Each row was made from one small tree. The marks that hang from a mark follow it in brackets, in alphabetical order. Every link used is in the known rows. Write each row's tree.
(in the rows, 128 means zero)
Known rows
kodur(vasa(livoben(pilofa(fumu)))): [124 174 145 123 115 101 137 113 157  89 104  91 166 162 157 114  85 162
 148  89]
vasa(kodur): [ 98 159 122 113  89 133 155 140 127  94 139  71 182 161 158 110  91 155
 150  87]
mukimu(kodur(vasa) livoben(pilofa)): [134 181 123 207 120 117 141 121 138 109  99  94 186 131 160 113 102 162
 157  88]
kodur(vasa(livoben(mukimu pilofa))): [144 177 122 115 118 101 124 107 162  94  97 116 162 159 141 107  84 153
 135  94]
fumu(pilofa(livoben(mukimu)) vasa): [161 179 134 151 106 119 109 121 129 164  88  93 145 177 135 115  84 123
  93 139]
livoben(mukimu(kodur) pilofa): [149 172 104 154  97 123 149 120 135 123  89 105 166 162 142 104  96 122
 111 103]
livoben(mukimu(kodur) pilofa(fumu)): [146 173 114 150  94 114 156 124 138 127  88  93 159 172 155 106  92 118
 115 105]
vasa(livoben): [127 157 132 115  99 136 139 125 129  85 123  95 188 168 160 107  94 181
 142  84]
kodur(vasa(livoben(pilofa))): [126 171 135 128 119 112 131 109 155  84 106 104 172 152 144 113  88 166
 144  86]
livoben(mukimu(kodur(vasa)) pilofa): [141 183 105 163 112 100 130 110 144 113 101 102 165 142 144 108  89 111
 130  97]
kodur(vasa): [112 169 111 127 110 105 104 119 123  85 149  91 183 138 153 118  82 150
 160  78]
fumu(pilofa(livoben) vasa): [142 174 148 162 107 130 116 124 122 154  99  79 156 170 138 120  88 135
 103 132]
suso(pilofa(livoben)): [125 160  90 141  63 121 130 137 122 102 154  78 183 161 182 112  89 162
 144  98]
pilofa(fumu livoben(mukimu(kodur(vasa)))): [140 185 116 177  99  79 130 122 133 101 122  68 174 154 184 109  85 105
 153 100]
fumu(pilofa): [129 162 136 123  97 134 121 124 123 127 114  92 173 161 140 116  86 162
 127 107]
suso(pilofa vasa(livoben(mukimu))): [143 171  99 115  95 114 134 134 152 113 150  95 175 165 194  91  88 163
 141  91]
kodur(vasa(livoben)): [120 169 133 124 114 111 120 115 139  74 135  93 189 148 161 111  86 169
 161  77]
livoben(mukimu(kodur(vasa)) pilofa(fumu)): [138 184 114 157 108  89 137 114 148 116  99  90 159 151 154 111  84 106
 134  98]

Which tree is each row?
[148 173 115 169  86 105 148 132 121 112 111  71 174 175 183 106  92 118
 133 107] => pilofa(fumu livoben(mukimu(kodur)))
[141 166 113 126  90  98 124 130 122 106 121  82 165 181 174 111  85 141
 137 108] => pilofa(fumu livoben(mukimu))
[110 168 161 121 102 136 169 137 147 118 111  58 164 182 165 107  94 148
 129 101] => pilofa(fumu(vasa(kodur livoben)))
[120 169 104 149  88  98 136 148 132 113 169  59 171 166 214 109  86 150
 156  99] => suso(pilofa(fumu livoben) vasa)
[126 174 135 167 107 117 144 116 139  82 123  80 198 141 170 104  95 144
 158  76] => mukimu(kodur(vasa(livoben)))
[154 182  97 185  68 110 143 135 135 153 121  64 159 172 187 104  91  99
 108 121] => suso(pilofa(fumu(vasa) livoben(mukimu(kodur))))
[142 178 132 112 115  90 129 109 166  99  96 103 156 167 153 109  81 147
 138  96] => kodur(vasa(livoben(mukimu pilofa(fumu))))
[132 161 144 114 103 126 156 122 147  98  93  93 165 182 157 110  93 174
 127  96] => vasa(livoben(pilofa(fumu)))
[113 167 151 126 105 146 162 134 142 114 113  71 170 174 153 106  98 153
 126  98] => fumu(vasa(kodur livoben))
[130 168 135 102  96 132 173 127 166 103  86  96 160 181 145  98  96 158
 125 101] => vasa(kodur livoben(mukimu pilofa))
[112 162 148 113  98 142 181 132 158  93  95  83 171 175 150 105  99 172
 136  93] => vasa(kodur livoben(pilofa))
[130 179 147 167 111 107 160 115 158  94  93  79 174 155 168 108  93 139
 145  88] => mukimu(kodur(vasa(livoben(pilofa(fumu)))))
[119 170 155 130 112 146 172 128 159 124  84  80 154 178 137 108 100 149
 110 107] => fumu(vasa(kodur livoben(pilofa)))
[123 172 175 129 103 151 160 130 155 146  90  67 161 175 140 107  95 152
 110 118] => fumu(pilofa vasa(kodur livoben))
[132 179 138 171 115 117 155 111 154  90  94  91 181 145 155 107  97 143
 142  85] => mukimu(kodur(vasa(livoben(pilofa))))
[142 184  81 181  71  91 126 125 139 107 146  75 182 140 190 102  86 114
 150  98] => suso(pilofa(livoben(mukimu(kodur(vasa)))))
[144 167  79 129  63 109 122 133 129 112 146  90 172 168 179 105  85 150
 133 107] => suso(pilofa(livoben(mukimu)))
[140 169 141 135 120 140 141 117 144 125  83 106 155 175 131 111  95 155
 100 107] => fumu(vasa(livoben(pilofa)))
[150 173 107 173  89 116 141 128 118 109 112  82 180 165 172 104  95 121
 130 106] => pilofa(livoben(mukimu(kodur)))
[103 166 147 121 119 129 168 145 148  93 138  65 182 165 186  98  96 165
 161  81] => suso(vasa(kodur livoben))
[163 174 151 124 110 134 121 114 147 157  78 104 154 179 132 107  88 146
  92 125] => fumu(pilofa vasa(livoben(mukimu)))
[136 181 102 157 105 100 120 117 129 103 130  90 182 136 160 108  86 113
 147  84] => livoben(mukimu(kodur(vasa)))
[130 173 138 113 104 136 155 129 151 124 104  82 161 180 150  99  93 139
 115 105] => fumu(vasa(kodur livoben(mukimu)))
[151 169 123 146  93 132 154 122 135 102 101  95 188 168 168  95 100 144
 128  91] => vasa(livoben(mukimu(kodur)))
